Each row comes from the steps of one path. Every step used is in the known rows, and no mark comes twice. Write the path behind each row, first mark first.
In the rows, 128 means zero.
Known rows:
D -> B -> S -> H -> J -> L: [127  76 125 165 171 108 118  96 110 121 126 160 118 153  96 117 204 102
 166 135 125  79 146 243 164]
L -> H -> J -> S: [132 154 131 150 149 148 112  97 133 119 152 130 185  44 164 108 138 151
 141 135 131 117 102  73  84]
B -> S: [122 154 161 178 124 141 160 145 127 115 107 110  80 115 127 154 170 122
 119 146 116 171 115 112  76]
J -> S -> B: [104 173 127  95 116 156 135 104 164 175 148 146 116  74 136 119  83 192
 107 126 140  96 128  95  56]
B -> S -> H: [134  91 156 180 134 119 147 122 125 131 139 106 123 110 119 133 175 119
 105 117 123 148  97 151 101]
B -> S -> H -> J -> L: [185  92 130 181 170  99  80 103  99 116 116 133 121 103 104 125 244 106
 155 141 120 111 143 191 151]
J -> L: [164 140 137 124 176 155  76 119 132 116 101 122 134 152  99 146 165 124
 138 135 116 138 181 127  87]
L -> H -> J: [152 125 156 147 136 138 101  96  95  85 126  89 182 104 122 129 151 144
 136 115 133 157 109  81 100]
H -> S -> B -> D -> J -> L: [178 146  98  53 110  89  90 135 148 164 108 198 106 167 130 128 104 132
 121 117 152  86 165 145 220]
H -> S -> J: [133 126 161 121 138 105 139 167  66 122 129 130 135 166 170 125 122 156
 153 137 147 111 105  80 140]
S -> B -> D -> J -> H: [127 138  69  78  91 111 121 141 174 123 124 132 102 128  88 133  70 129
 105 129 142 140 134 139 189]
D -> B -> S: [ 65 142 155 161 123 149 199 137 135 120 117 143  82 164 123 144 132 116
 133 136 123 136 120 164  88]
D -> B -> S -> H: [ 76  77 148 163 135 130 189 113 134 137 153 139 123 159 114 122 141 111
 117 109 125 117  97 205 115]
J -> H: [135 131 111 140 171 128 121 141 121  93 116  80 121 132 100 128 108 136
 126 154 127 159 118 128  91]
L -> H -> S -> B -> D -> J: [159 128 125  56  64 105 132 127 138 167 145 166 164 135 165 108  58 133
  97  78 156 113  95  94 208]
B -> D: [102 138 120 134 105 153 137 138 149  85 104 106 103 147 109 192 131 127
 119 132 136 176 163  97 127]
L -> H -> S -> B -> D: [149 127 133  64  65 125 136 120 103 179 138 135 144 130 164 114  67 154
 109  86 159 105 122 101 189]
S -> J -> L -> H: [175 110 146  95 140 166  78 138  88 156 139 113 217 135 149  95 175 106
 163 103 112  83 165  92 154]
J -> H -> L: [129 130 112 146 160 125 109 118 135 131 117  86 109 123 143 126  98 101
 117 150  83 166 152 142  70]
B -> S -> H -> J: [143  90 148 199 138  95 128 111  98  93 129 108 114  91 106 138 208 133
 130 135 134 147  93 159 124]
D -> B: [ 62 130 147 129 145 159 161 111 140  99 127 124 130 190 101 144  93 144
 126 119 133 136 130 145  73]
H -> J: [129 143 150 167 151 126 103 109 106  57 102  98 120 123  94 165 155 162
 138 145 142 172 127 100  81]

Which path is each row?
[ 56 113 114 152 113 122 186 164 107 165 138 140  77 147 180  89 117  70
 167 162  80  93 143 194 146]  D -> B -> S -> J -> H -> L
[ 69 114 110 146 126 130 201 187  96 129 136 131  91 159 141  98 124  99
 177 165 124  87 114 181 170]  D -> B -> S -> J -> H
[ 93 123 141 128 130 152 155 165 103 151 122 172 105 178 139 115 182  90
 189 140 113  62 170 178 162]  D -> B -> S -> J -> L
[134 159 130 101 107 148 112  78 130 166 161 137 169  37 148  84 103 183
 126 110 144  87 107  89  97]  L -> H -> J -> S -> B
[133 135 105 144 158 102 102 126 170 127 123 117 135 129 135 118  92  84
 104 146  74 173 124 133  85]  D -> J -> H -> L
[103 143 118  88  63 152 128 115 150 132 112 120  88 132  97 170  91 160
 108 110 153 145 168 113 140]  S -> B -> D
[110 149 112  81  64 129 127 121 182 127 121 149 110 140  90 164  87 147
  92 103 146 151 139 107 158]  S -> B -> D -> J
[107 142 162 164 104 138 166 175  96 125 126 117 101 121 149 139 184 117
 148 147 117 131 117  92 124]  B -> S -> J
[116 140  69  84  76 105 108 120 186 163 124 140  91 116 125 129  58  94
  95 126 101 146 167 154 168]  S -> B -> D -> J -> H -> L
[ 98 109  83 123 131 114 137 125 212 128 171 173 168  89 144 146 122 110
  96 124 129 124 106 119 162]  B -> D -> J -> S -> H
[140  80 142 165 160 103  94  84 103  77 134  92 159 121  85 142 165 160
 124 117 146 150 108 137 110]  S -> H -> J
[162 130 114 138 188  84 128 158  86 108 116 108 113 148 144 106  91 145
 132 164 142 134  95 133 128]  J -> H -> S
[170 126 171 122 148 121 132 125  86 138 137 114 185 139 180 106 100 139
 118 105 139 134  82  82 110]  L -> H -> S
[145 136 108 136 174 108 116 149 156  89 121 109 145 139  95 124 104 116
 113 153 121 170  92 121 112]  D -> J -> H
[ 85 173  92  81  76 160 145 122 183 169 140 159  88  74 136 149  83 167
 113 130 147  99 164 101 123]  J -> S -> B -> D
[188 124 145 110 160 167  73 110 122 146 121 108 200 134 126 110 156 107
 133 103 112 124 165 113 102]  J -> L -> H
[149 142  98 105 137 131  84 141 187  97  98 161 131 159 101 175 161  85
 127 134 119 146 189 127 176]  B -> D -> J -> L
[129 129 118 160 130 120 161 197  85 124 129 104  95 111 145 110 166 106
 161 173 116 121 108 130 157]  B -> S -> J -> H
[168 132 167  75 104 124 127 104  87 190 146 125 170 131 163  81  62 172
 102  79 153 101  89  96 121]  L -> H -> S -> B
